What can hang from each mark:
z430: z677 z708
z947: z430 z669
z406: z428 z708 z735
z176: z796
z677: z430 z796
z669: z947
z428: z406
z796: z677
z735: z406 z430
z708: z430

Every row comes from one small tree of marks. The marks that hang from a mark follow it in brackets, in the order of their numbers. Every link used is in the known rows. Which tree was each row made from?
Known rows:
z406[z428 z735[z430[z677[z796] z708]]]: [ 0.26  0.10 -0.09 -0.03  0.02  0.08  0.25  0.01 -0.10 -0.42 -0.04 -0.57
 -0.16 -0.12  0.02 -0.15 -0.12  0.09 -0.04  0.25  0.01 -0.30]
z176[z796]: [ 0.01 -0.03  0.04 -0.11 -0.04 -0.04 -0.01 -0.12  0.01  0.03 -0.08 -0.20
  0.06  0.03 -0.17 -0.06 -0.06 -0.01  0.01 -0.01 -0.17 -0.18]
z428[z406[z708 z735[z430]]]: [ 0.18  0.07 -0.03 -0.22  0.14  0.35  0.11  0.16 -0.29 -0.18  0.01 -0.49
 -0.12  0.15  0.08 -0.08  0.04  0.22 -0.08  0.05  0.09 -0.20]
z428[z406[z735]]: [ 0.12 -0.06  0.07 -0.17  0.05  0.25  0.12  0.01 -0.14 -0.04 -0.01 -0.29
  0.00  0.09  0.02 -0.09  0.06  0.18 -0.07 -0.10  0.01 -0.12]
z708[z430]: [ 0.11 -0.08  0.02 -0.08  0.12  0.13  0.00  0.01 -0.08 -0.19 -0.10 -0.18
  0.03  0.03 -0.10  0.04 -0.06  0.06 -0.03  0.12 -0.11 -0.11]
z430[z677[z796] z708]: [ 0.12 -0.03 -0.04  0.00 -0.09 -0.11  0.14 -0.14  0.13 -0.28 -0.01 -0.32
 -0.01 -0.23 -0.03 -0.03 -0.17  0.04 -0.07  0.15 -0.19 -0.19]
z669[z947[z430[z677[z796] z708]]]: [ 0.05 -0.04 -0.11  0.09  0.03 -0.11  0.09 -0.32 -0.04 -0.19  0.07 -0.33
 -0.04 -0.35 -0.04  0.03 -0.12  0.07 -0.09  0.25 -0.31 -0.24]
z708[z430[z677]]: [ 0.15 -0.06 -0.06 -0.09  0.06  0.09  0.10 -0.02 -0.01 -0.30 -0.09 -0.26
 -0.03 -0.05 -0.03 -0.01 -0.06  0.05 -0.02  0.16 -0.10 -0.12]
z947[z430[z677[z796] z708]]: [ 0.11  0.02 -0.04  0.09 -0.06 -0.09  0.08 -0.25  0.05 -0.22  0.08 -0.38
 -0.05 -0.27 -0.07 -0.03 -0.12  0.04 -0.15  0.25 -0.24 -0.21]
z669[z947[z430[z708]]]: [ 0.02 -0.11 -0.03  0.08  0.14  0.03 -0.03 -0.19 -0.17 -0.06  0.09 -0.15
  0.06 -0.20 -0.03  0.08 -0.03  0.13 -0.15  0.15 -0.25 -0.24]
z796[z677]: [ 0.00 -0.01  0.02 -0.16 -0.03  0.06  0.04 -0.13  0.06 -0.06 -0.06 -0.15
  0.01  0.03 -0.14  0.01 -0.10 -0.05 -0.05  0.04 -0.20 -0.08]
z947[z430 z669]: [ 0.00 -0.24  0.01  0.08  0.21  0.08 -0.03 -0.20 -0.17 -0.01  0.02 -0.11
  0.02 -0.23 -0.10 -0.02  0.03  0.01 -0.10  0.09 -0.22 -0.15]
z947[z430[z677[z796] z708] z669]: [ 0.07 -0.13 -0.06  0.14  0.06 -0.07  0.09 -0.28 -0.02 -0.24  0.06 -0.31
 -0.04 -0.40 -0.05 -0.05 -0.14  0.03 -0.14  0.25 -0.28 -0.25]
z735[z430]: [ 0.08 -0.09 -0.02 -0.07  0.13  0.02 -0.02  0.00 -0.09 -0.19 -0.07 -0.16
 -0.01 -0.04 -0.09  0.03 -0.02 -0.01  0.04  0.14 -0.09 -0.10]
z176[z796[z677[z430]]]: [-0.03  0.20  0.02 -0.19 -0.20 -0.02 -0.03 -0.13  0.15  0.16 -0.07 -0.32
  0.05  0.10 -0.18 -0.04 -0.17 -0.02  0.08  0.14 -0.25 -0.12]
z735[z406 z430]: [ 0.12 -0.03  0.02 -0.11  0.17 -0.05 -0.02  0.07 -0.15 -0.25 -0.04 -0.20
 -0.13 -0.13 -0.01  0.10 -0.02 -0.04  0.02  0.15  0.01 -0.09]
z947[z430[z708] z669]: [ 0.05 -0.20  0.02  0.13  0.18  0.06 -0.03 -0.14 -0.14 -0.12  0.08 -0.12
  0.07 -0.26 -0.05  0.00 -0.05  0.08 -0.19  0.15 -0.22 -0.25]
z669[z947[z430[z677[z796]]]]: [ 0.00 -0.08 -0.13  0.05  0.06 -0.10  0.09 -0.38 -0.08 -0.08  0.02 -0.31
 -0.09 -0.31 -0.09 -0.01 -0.04  0.00  0.00  0.21 -0.32 -0.14]
z708[z430[z677[z796]]]: [ 0.14  0.00 -0.06 -0.07  0.01 -0.02  0.12 -0.12  0.04 -0.31 -0.12 -0.35
 -0.07 -0.11 -0.11 -0.01 -0.15  0.01  0.02  0.22 -0.18 -0.11]
z406[z708 z735]: [ 0.11 -0.01 -0.06 -0.13  0.03  0.28  0.10  0.05 -0.24 -0.02 -0.07 -0.44
 -0.08  0.03 -0.01 -0.11  0.03  0.15 -0.14 -0.02 -0.01 -0.22]
z406[z428 z735[z430[z677]]]: [ 0.23  0.01 -0.11 -0.10  0.11  0.19  0.23  0.05 -0.18 -0.30 -0.07 -0.44
 -0.18 -0.02  0.05 -0.17  0.05  0.05  0.01  0.12  0.08 -0.23]

Which tree is each row?
[ 0.01 -0.14 -0.13  0.02  0.12  0.00  0.07 -0.28 -0.12 -0.06  0.04 -0.21
 -0.05 -0.24 -0.02  0.00  0.04  0.03 -0.04  0.13 -0.25 -0.16]	z669[z947[z430[z677]]]
[ 0.27  0.04 -0.10 -0.04  0.09  0.17  0.23  0.10 -0.15 -0.40 -0.02 -0.47
 -0.13 -0.06  0.10 -0.15 -0.03  0.12 -0.08  0.17  0.09 -0.32]	z406[z428 z735[z430[z677 z708]]]
[ 0.18  0.05  0.06 -0.16  0.16  0.16  0.14  0.09 -0.20 -0.11  0.02 -0.37
 -0.21 -0.03  0.12 -0.01  0.02  0.05 -0.17 -0.06  0.07 -0.22]	z735[z406[z428 z708]]
[ 0.24  0.11  0.06 -0.17  0.24  0.24  0.12  0.17 -0.26 -0.25 -0.03 -0.43
 -0.22  0.05  0.10  0.03 -0.03  0.09 -0.17  0.08  0.09 -0.22]	z735[z406[z428 z708[z430]]]
[ 0.08  0.06  0.02  0.00 -0.10 -0.06  0.00 -0.07  0.12 -0.03 -0.01 -0.35
  0.08 -0.16 -0.07  0.02 -0.19  0.11 -0.01  0.20 -0.21 -0.13]	z677[z430[z708] z796]
[ 0.15  0.03  0.02 -0.22  0.06  0.37  0.15  0.09 -0.23 -0.03  0.02 -0.45
 -0.07  0.14  0.08 -0.11  0.06  0.24 -0.16 -0.10  0.05 -0.19]	z428[z406[z708 z735]]
[ 0.05 -0.10 -0.12  0.08  0.08 -0.01  0.08 -0.22 -0.09 -0.17  0.10 -0.23
  0.00 -0.28  0.04  0.02 -0.03  0.11 -0.13  0.19 -0.23 -0.26]	z669[z947[z430[z677 z708]]]
[ 0.28  0.10 -0.12 -0.16  0.11  0.40  0.27  0.12 -0.26 -0.29 -0.09 -0.62
 -0.21  0.10  0.10 -0.18  0.01  0.17 -0.14  0.10  0.08 -0.30]	z406[z428 z708[z430[z677]] z735]
[ 0.15  0.05  0.05 -0.22  0.15  0.33  0.07  0.11 -0.15 -0.19  0.02 -0.35
 -0.04  0.19  0.06  0.02 -0.03  0.22 -0.14  0.04 -0.02 -0.15]	z428[z406[z708[z430]]]
[ 0.25  0.10 -0.07 -0.16  0.19  0.10  0.20  0.13 -0.19 -0.36  0.01 -0.49
 -0.33 -0.09  0.19 -0.04  0.01  0.01 -0.08  0.13  0.12 -0.25]	z735[z406[z428 z708] z430[z677]]
[ 0.23  0.17 -0.06 -0.23  0.02  0.31  0.25  0.04 -0.16 -0.30 -0.04 -0.68
 -0.18  0.08  0.06 -0.11 -0.09  0.23 -0.10  0.14  0.00 -0.20]	z428[z406[z708[z430[z677[z796]]] z735]]
[ 0.25  0.09 -0.03 -0.15  0.17  0.43  0.17  0.15 -0.33 -0.18 -0.10 -0.54
 -0.14  0.17  0.03 -0.12  0.01  0.19 -0.17  0.06  0.08 -0.28]	z406[z428 z708[z430] z735]
[ 0.05  0.13  0.02 -0.10 -0.13  0.06  0.00 -0.03  0.15 -0.02  0.02 -0.27
  0.08 -0.02 -0.04  0.04 -0.20  0.08 -0.06  0.19 -0.21 -0.13]	z796[z677[z430[z708]]]
[ 0.19  0.02  0.03 -0.12  0.10  0.23  0.08  0.15 -0.18 -0.29  0.04 -0.35
  0.00  0.07  0.07 -0.03 -0.04  0.23 -0.08  0.11  0.07 -0.21]	z428[z406[z735[z430[z708]]]]
[ 0.21  0.09 -0.11 -0.23  0.08  0.31  0.22  0.13 -0.21 -0.29  0.02 -0.57
 -0.19  0.07  0.14 -0.13  0.04  0.20 -0.06  0.10  0.10 -0.22]	z428[z406[z708 z735[z430[z677]]]]
[ 0.08 -0.19 -0.06  0.13  0.12  0.02  0.08 -0.18 -0.06 -0.23  0.09 -0.20
  0.00 -0.34  0.02 -0.05 -0.06  0.07 -0.17  0.19 -0.20 -0.27]	z947[z430[z677 z708] z669]
[ 0.18  0.06 -0.11 -0.16  0.12  0.03  0.11  0.12 -0.16 -0.36  0.00 -0.44
 -0.27 -0.15  0.13  0.04 -0.02  0.01 -0.04  0.19  0.06 -0.20]	z735[z406[z708] z430[z677]]
[ 0.18  0.00  0.06 -0.11  0.24  0.03  0.07  0.09 -0.18 -0.27 -0.01 -0.26
 -0.19 -0.06  0.05  0.04  0.01 -0.04 -0.02  0.10  0.09 -0.15]	z735[z406[z428] z430]
[ 0.17 -0.01 -0.05 -0.04  0.07  0.13  0.04  0.11 -0.19 -0.29 -0.05 -0.33
  0.00 -0.04 -0.03 -0.03 -0.06  0.14 -0.06  0.19  0.01 -0.25]	z406[z735[z430[z708]]]
[ 0.28  0.12 -0.02 -0.18  0.17  0.20  0.22  0.14 -0.19 -0.36 -0.02 -0.51
 -0.29 -0.03  0.17 -0.02 -0.03  0.08 -0.16  0.12  0.10 -0.25]	z735[z406[z428 z708[z430[z677]]]]
[ 0.20  0.09  0.02 -0.15  0.25  0.14  0.10  0.16 -0.27 -0.25  0.01 -0.42
 -0.26 -0.01  0.12  0.02  0.01  0.03 -0.10  0.10  0.11 -0.22]	z735[z406[z428 z708] z430]
[ 0.19  0.07 -0.05 -0.05  0.03 -0.20  0.11  0.01  0.01 -0.48  0.01 -0.41
 -0.18 -0.30  0.04  0.07 -0.19 -0.02 -0.01  0.32 -0.04 -0.20]	z735[z406 z430[z677[z796] z708]]
[ 0.20  0.15 -0.10 -0.21  0.02  0.22  0.22  0.03 -0.16 -0.30  0.00 -0.67
 -0.22  0.00  0.08 -0.13 -0.05  0.16 -0.03  0.16  0.02 -0.20]	z428[z406[z708 z735[z430[z677[z796]]]]]
[ 0.25  0.10 -0.01 -0.05  0.10 -0.12  0.20  0.03 -0.03 -0.50  0.03 -0.46
 -0.24 -0.24  0.10  0.01 -0.16 -0.02 -0.05  0.26  0.03 -0.24]	z735[z406[z428] z430[z677[z796] z708]]
